Every row comes from one small tree of marks. Brackets hold a mark, then the marks that hang from it, in alphabetical order. Every link used is in the known rows. Which tree was each row made from?
Known rows:
{kisi rivo {sabu kevu ritamas}}: [ 34.8   4.5 -33.5  16.2  20.8  26.4  20.0 -31.0  54.8   5.6  37.6  13.6
 -15.9  -0.8  18.5 -17.2   1.3  12.7 -22.4 -12.9 -36.9]
{sabu {kevu {sedever keligal {kisi rivo}}}}: [  6.6  19.8  -4.3   4.1  26.1  30.3   3.7 -48.0  26.8  25.7   6.6  22.0
 -12.0  -6.7  14.3  -3.7  23.2  -9.3 -32.5  11.6   9.7]
{sabu kevu kisi ritamas}: [ 25.9 -10.6 -16.7   4.0  57.8  12.3   1.5 -36.1 -12.2  24.1 -11.5  16.4
 -16.4 -26.6   5.6  -0.5  57.8  -5.9  -6.7  -3.4 -13.4]
{ritamas {sabu {kevu sedever} {kisi rivo}}}: [ -0.8  11.6  -5.5  13.0  24.4  29.6  15.7 -52.5  24.6  63.0   8.4   8.3
   4.1 -14.6  29.6 -25.5  31.6  -2.0 -37.0  19.1 -23.8]
{sabu ritamas}: [ 16.1 -13.1  -3.4   8.7  24.5  -8.3  -0.1 -20.4 -15.3  -1.7   1.7   9.9
  -3.3   0.7  11.4   4.0  14.8  14.4   0.9 -18.7 -19.4]
{sedever ritamas}: [ 14.0  -2.5   1.9   4.1   7.5  -8.6  -6.3 -17.4 -10.8 -12.7   9.3  -1.1
  -6.1   1.2  -7.9  -5.1  13.5   3.5  13.5 -18.6   2.7]
{keligal {kevu {sedever ritamas}}}: [  1.4   3.0   5.3  -3.8   6.3  -2.9 -22.0 -52.7  -8.0  13.1  13.9 -18.9
  15.0  -4.0  10.0   0.0 -16.8   2.7 -23.8 -12.4  -5.9]
{kisi rivo sabu}: [ 15.3  17.5 -23.4   3.7 -19.9  35.1  19.3   1.8  64.6  -8.0  39.7   9.7
   0.5   5.1  10.2 -23.9 -27.2  -0.4 -21.6  -4.0 -26.6]
{sabu {kevu sedever} kisi ritamas}: [ 19.9  -8.0  -1.6  -1.6  53.7  20.8   9.7 -58.2 -25.2  47.5  -7.3  15.2
 -17.6 -28.1  16.9  -9.4  51.2  -1.0 -25.4  -3.4 -22.3]
{kevu {sedever {kisi rivo} {ritamas sabu}}}: [ 10.0  25.0  18.4  18.8   9.7  30.3  11.1 -57.9  -0.6  33.2  29.6  11.7
   6.8  -7.2  21.0 -22.8  15.9   8.7 -39.3 -16.7 -17.1]
{sedever kevu {kisi sabu} ritamas}: [ 40.5  42.7   3.9   3.7  21.6  24.9  20.2 -18.3   4.6   8.2  35.3  15.6
 -21.6  -5.4 -33.0 -16.9  27.5  -7.6   2.7 -46.9  15.2]
{keligal {kevu {sedever {kisi rivo sabu}}}}: [  7.2  28.5  -2.9   0.2  -0.5  35.0  -8.4 -40.1  27.8  19.7  30.0  -5.1
  20.5 -11.6  15.9  -6.0 -26.8  -6.7 -55.3  -9.6 -12.9]
{kisi {rivo kevu ritamas} sabu}: [ 40.8  32.9 -48.9  18.2 -12.8  18.1  35.9  13.0  47.2 -12.4  28.3  16.4
  -5.9  -8.3  -2.5  -9.8 -25.9 -21.1 -21.2   3.8 -44.6]
{rivo kevu {ritamas {sabu kisi}}}: [ 27.1  28.7 -32.2  24.2  17.3 -10.6  25.0   5.0 -14.6  27.8 -18.5  15.8
   3.5 -22.1  -7.4   4.0  22.9 -32.2 -11.8  17.7 -35.2]
{rivo {ritamas {sabu kevu}}}: [ 21.7  16.6 -14.2  29.2  35.1 -12.5   8.8 -23.2  -5.9  31.6  -9.2   2.0
  -6.4 -10.4   5.4   5.3  23.8   0.8 -11.2  27.3 -33.8]
{keligal {kevu {sedever kisi}}}: [ -0.5  19.3   8.9  -1.3   9.8  17.6 -18.5 -41.1  -5.3  23.5  10.5 -10.3
  20.6 -14.4  10.4   6.8 -13.4  -5.8 -44.2  -6.3   0.3]
{ritamas {sabu kevu kisi}}: [  0.2   9.0  -7.3  13.2  31.1  11.3   4.8 -26.6  12.6  56.4  -7.6   6.3
   1.6 -14.9  10.3 -12.3  43.6  -6.3 -16.1  15.5  -9.5]
{sabu kisi ritamas}: [ 16.1  -7.9  -7.0  -2.3  32.3  14.5   1.2 -15.5 -14.6   6.8  -7.5  20.3
   1.0 -17.7   7.1  -5.4  37.4  -7.2  -4.0 -10.9 -19.6]
{keligal {kevu sedever}}: [ -7.2   4.4   4.2  -6.5   1.5   2.0 -17.8 -41.4  -1.7  20.3   7.8 -18.6
  19.0  -4.6  14.6   3.6 -25.3   0.2 -32.7  -0.9  -6.7]
{kisi rivo {sabu {kevu sedever} ritamas}}: [ 30.4   6.9 -22.9  10.5  17.0  33.0  25.6 -48.4  44.5  23.9  40.6  12.6
 -16.1  -2.6  26.6 -23.6  -4.9  15.8 -38.6 -14.5 -44.2]
{kevu sedever}: [ -8.3   3.5  18.5  -7.5  -5.6   9.9   9.4 -27.5 -15.4  29.2   4.9  -1.4
  -0.6  -2.2  12.3 -10.4  -9.3   5.1 -24.9  -0.7 -12.3]
{kevu {sedever keligal {kisi rivo} ritamas}}: [  6.1  26.1   7.9  -0.7   6.4  32.9  -0.8 -48.5  21.4   0.3  20.0  31.1
   2.0   3.5  11.6 -15.0  14.3 -10.0 -26.2 -10.2   5.9]
{rivo ritamas}: [ 20.7  12.5  -9.4  11.4  14.8  -7.5   5.2   1.2 -15.4  -7.7  -7.8   3.3
  -5.1  -9.9  -4.4   8.5   4.0  -8.3  -1.3  20.5 -25.9]
{kisi {rivo {kevu sedever}} sabu}: [ 18.8  24.7 -29.5   3.6 -28.7  30.4  37.5  -4.8  49.9  11.7  37.3  12.5
  -2.4  -1.5   9.0 -24.2 -34.3 -10.5 -36.8 -13.3 -31.2]

Write each row's tree:
[ 40.4  26.0 -38.4  18.7  13.0  27.3  24.2 -13.6  54.3   0.5  30.2   8.7
 -17.5  -9.8   6.0 -13.6  -7.8  -5.2 -24.7  17.5 -42.3]
{kisi {rivo ritamas} {sabu kevu}}
[ 28.5  21.5  -1.6  20.6  16.7  30.0  -1.9 -27.1  10.8 -23.0  29.2  15.7
  -0.7 -10.5  -0.5  -8.5  24.4  -3.6 -10.5 -22.8   4.6]
{sedever {kisi rivo} ritamas}
[ 23.9  13.9 -26.1  32.3  22.6   8.5  14.4 -31.4  30.4   5.7  12.9   6.4
  -0.9  -5.3  21.7  -6.1  10.1   2.5 -16.3  28.3 -38.2]
{kisi {rivo {ritamas {sabu kevu}}}}
[ 26.6  18.8 -28.2  18.5  -1.8   8.2  29.2 -18.6   7.5  -6.1  11.9  10.6
  -2.0 -11.7  12.5  -2.7 -13.7 -15.4 -22.9  13.9 -36.9]
{kisi {rivo {kevu sedever} ritamas}}
[ 23.3  37.4   0.1  -2.0  31.1  11.2  -1.3 -28.2  16.2 -13.5   9.8  37.0
 -15.6   9.7 -26.3  -2.4  48.2 -22.7  22.6 -26.1  45.0]
{sedever keligal kevu kisi ritamas}
[ 22.2  20.7 -16.0  22.5  39.8   2.0   9.8 -20.7  -5.6  37.3 -15.0   8.0
  -4.2 -22.0   2.9  -1.7  38.5 -13.0 -14.5  33.6 -33.9]
{rivo {ritamas {sabu kevu kisi}}}
[ 20.6  43.2 -16.4  -2.3  12.0  22.7 -26.9 -20.8  51.1 -12.1  21.0  26.4
  11.2   4.0 -15.3   0.6   8.3 -25.5 -17.9 -24.8  20.8]
{sedever {keligal kevu} {kisi sabu} ritamas}
[ 33.3  28.2 -31.3  12.8  -8.4  28.6  23.8   2.5  52.8 -13.2  33.3  12.4
  -3.3  -3.4   5.6 -17.0 -23.8  -7.0 -22.8  11.7 -47.0]
{kisi {rivo ritamas} sabu}
[ 15.8   7.6 -19.3  11.7  -9.0  10.0  20.9 -27.7  14.7  -6.1  23.0   7.3
  -2.2  -2.8  12.2 -11.7 -10.2  -7.2 -14.9 -11.7 -15.0]
{kisi {rivo {kevu {sedever ritamas}}}}
[  4.2  13.0 -14.7   4.6  31.1  -1.2 -12.9 -37.4  34.1  20.7  -7.2  29.1
  -2.2   6.8   0.8 -11.9  53.9 -16.6   8.5   6.0  12.6]
{sedever keligal {ritamas {sabu kevu kisi}}}
[  5.0  10.4 -17.6  19.3  28.0  23.1   9.8 -34.7  34.5  44.0   5.2   9.6
   3.7 -12.9  21.5 -18.5  37.6  -5.1 -20.9  19.6 -17.4]
{ritamas {sabu kevu {kisi rivo}}}
[ 36.0  35.2 -37.1  13.2 -16.5  24.8  41.6  -4.0  37.4   6.7  31.0  14.9
  -6.6  -9.4   4.6 -17.6 -31.7 -17.3 -37.7   2.9 -52.2]
{kisi {rivo {kevu sedever} ritamas} sabu}
[ 32.7  36.6 -11.6  17.7  12.6   2.3  28.3  -7.8 -38.6  19.7  -8.7  15.6
  -6.8 -26.8 -11.4  11.4   5.4 -28.2 -30.9   2.9 -25.0]
{rivo {kevu {sedever kisi}} ritamas}
[ 25.3  21.9 -16.5  11.7   3.8 -12.9  29.0  -7.5 -34.7  16.7 -10.5   6.9
  -8.6 -18.4  -7.2   8.4  -6.2 -21.7 -19.8   9.5 -32.4]
{rivo {kevu sedever} ritamas}
[ 26.2  25.4 -29.9  32.0  13.2 -24.5  24.8   2.8 -14.7  22.2 -12.8   9.3
   0.8 -10.8  -5.7  10.6   8.5 -18.5  -7.8  12.4 -34.8]
{rivo kevu {ritamas sabu}}
[ 18.1  15.9 -20.2  28.9   9.1   8.9  13.1 -21.3  29.1  -2.8  15.5   8.6
   8.1  -1.1  22.3  -8.2  -1.2   1.2 -14.2  24.4 -41.8]
{kisi {rivo {ritamas sabu}}}
[ -2.6   5.3  21.7   6.1   3.5  -0.8   6.3 -50.5 -17.0  41.7  13.7  -1.7
   2.2   3.1  15.4 -20.3   6.8  14.3 -20.5 -13.7 -19.8]
{kevu {sedever {ritamas sabu}}}
[ 22.3  20.6 -25.6   3.8   6.9  29.0  24.3  -9.9   6.9   3.5   0.7  19.6
   2.2 -28.8   6.1 -11.7  11.6 -33.8 -23.6  19.2 -30.4]
{sabu {kisi {rivo {kevu sedever} ritamas}}}
[ 13.3  28.3  -0.8   2.5  18.9  14.2 -18.0 -17.0  18.9 -20.0   2.8  36.5
  -1.2   5.3 -14.3   2.8  37.6 -20.6   4.0 -15.7  31.6]
{sedever keligal kisi ritamas}
[ 31.0  -9.2 -29.0  12.2  53.8  27.1   7.4 -46.1  16.0   9.3   5.1  19.9
 -12.8 -24.8  19.9  -8.4  51.3  -4.1 -12.1   2.0 -21.1]
{sabu kevu {kisi rivo} ritamas}
[  3.3  25.7  17.8  -6.0   9.6  21.2  -5.0 -40.9  -0.2  13.3   7.2  28.4
  -1.1   2.1   1.4  -8.2  20.9 -11.2 -21.2 -12.8  13.7]
{kevu {sedever keligal kisi ritamas}}
[ 29.6   3.9 -19.9   7.2  25.1   8.2  14.0 -18.9  19.2  25.6  16.6   8.5
 -21.1  -4.0   1.2  -7.1  10.3  10.7 -15.2 -20.6 -25.7]
{kisi {sabu kevu ritamas}}
[ 26.6  19.3 -35.0   7.5   9.2  24.3  19.7   4.3  14.2 -11.1  -2.1  19.7
   3.1 -27.1  -1.0  -6.3  16.5 -36.5 -10.5  19.5 -23.3]
{sabu {kisi {rivo kevu ritamas}}}
[ 16.7  37.4 -21.3  -0.8  20.1  26.3 -21.4 -16.1  52.3  -1.6  12.9  33.3
  15.9   3.9  -1.2   8.7   4.5 -21.0 -30.2 -19.1   5.8]
{sedever {keligal kevu} {kisi {sabu ritamas}}}
[ 19.0  49.0 -35.8   4.9  -8.8  42.8  13.7  10.5  76.8 -12.5  20.4  48.4
   3.2   3.3  -5.5  -5.5   0.4 -36.7 -25.7  -8.3  10.1]
{sedever keligal {kisi {rivo kevu} sabu}}
[  7.5  17.4  10.6   1.6  14.6  12.4 -22.1 -52.5 -11.9  15.6  16.2 -10.6
  16.2 -13.0   5.1   2.9  -5.2  -3.6 -35.6 -19.5   1.9]
{keligal {kevu {sedever kisi ritamas}}}
[ 17.8  17.1 -19.1   3.9  -2.8  40.0  25.5 -30.7  57.1  25.2  39.5   4.6
 -14.0  -3.8  17.8 -27.4 -16.5   5.5 -39.9   1.8 -28.6]
{kisi rivo {sabu {kevu sedever}}}
[ 13.1  32.2 -22.0  18.5   7.2 -17.7  24.6 -18.5  -3.4  37.8 -15.8  23.7
   2.0  -1.3   5.6   3.3   4.5 -23.7 -22.2  19.1 -33.7]
{rivo {kevu {sedever keligal}} {ritamas sabu}}
[ 17.2  12.3   4.2  12.6  23.8 -16.8  14.4 -40.7  -5.0  22.6  17.8  -0.6
 -11.7  11.7  -8.5 -17.3  30.7   9.9  23.6 -25.8   3.3]
{sedever kevu {ritamas sabu}}
[ 11.5  -8.6  -5.4   2.1  44.8  -2.2   1.1 -62.1  -2.6  30.9  -5.1  19.9
 -19.1   1.9  20.5   2.3  31.2  10.2 -15.4  -4.2 -10.8]
{sabu {kevu {sedever keligal}} ritamas}
[  8.8   6.6 -10.2  -3.7  25.2  43.0  14.2 -47.2  19.2  33.6   8.3   9.2
  -9.0 -27.4  19.1 -20.9  29.3 -14.3 -33.7  20.2 -10.7]
{sabu {kevu sedever} {kisi rivo}}
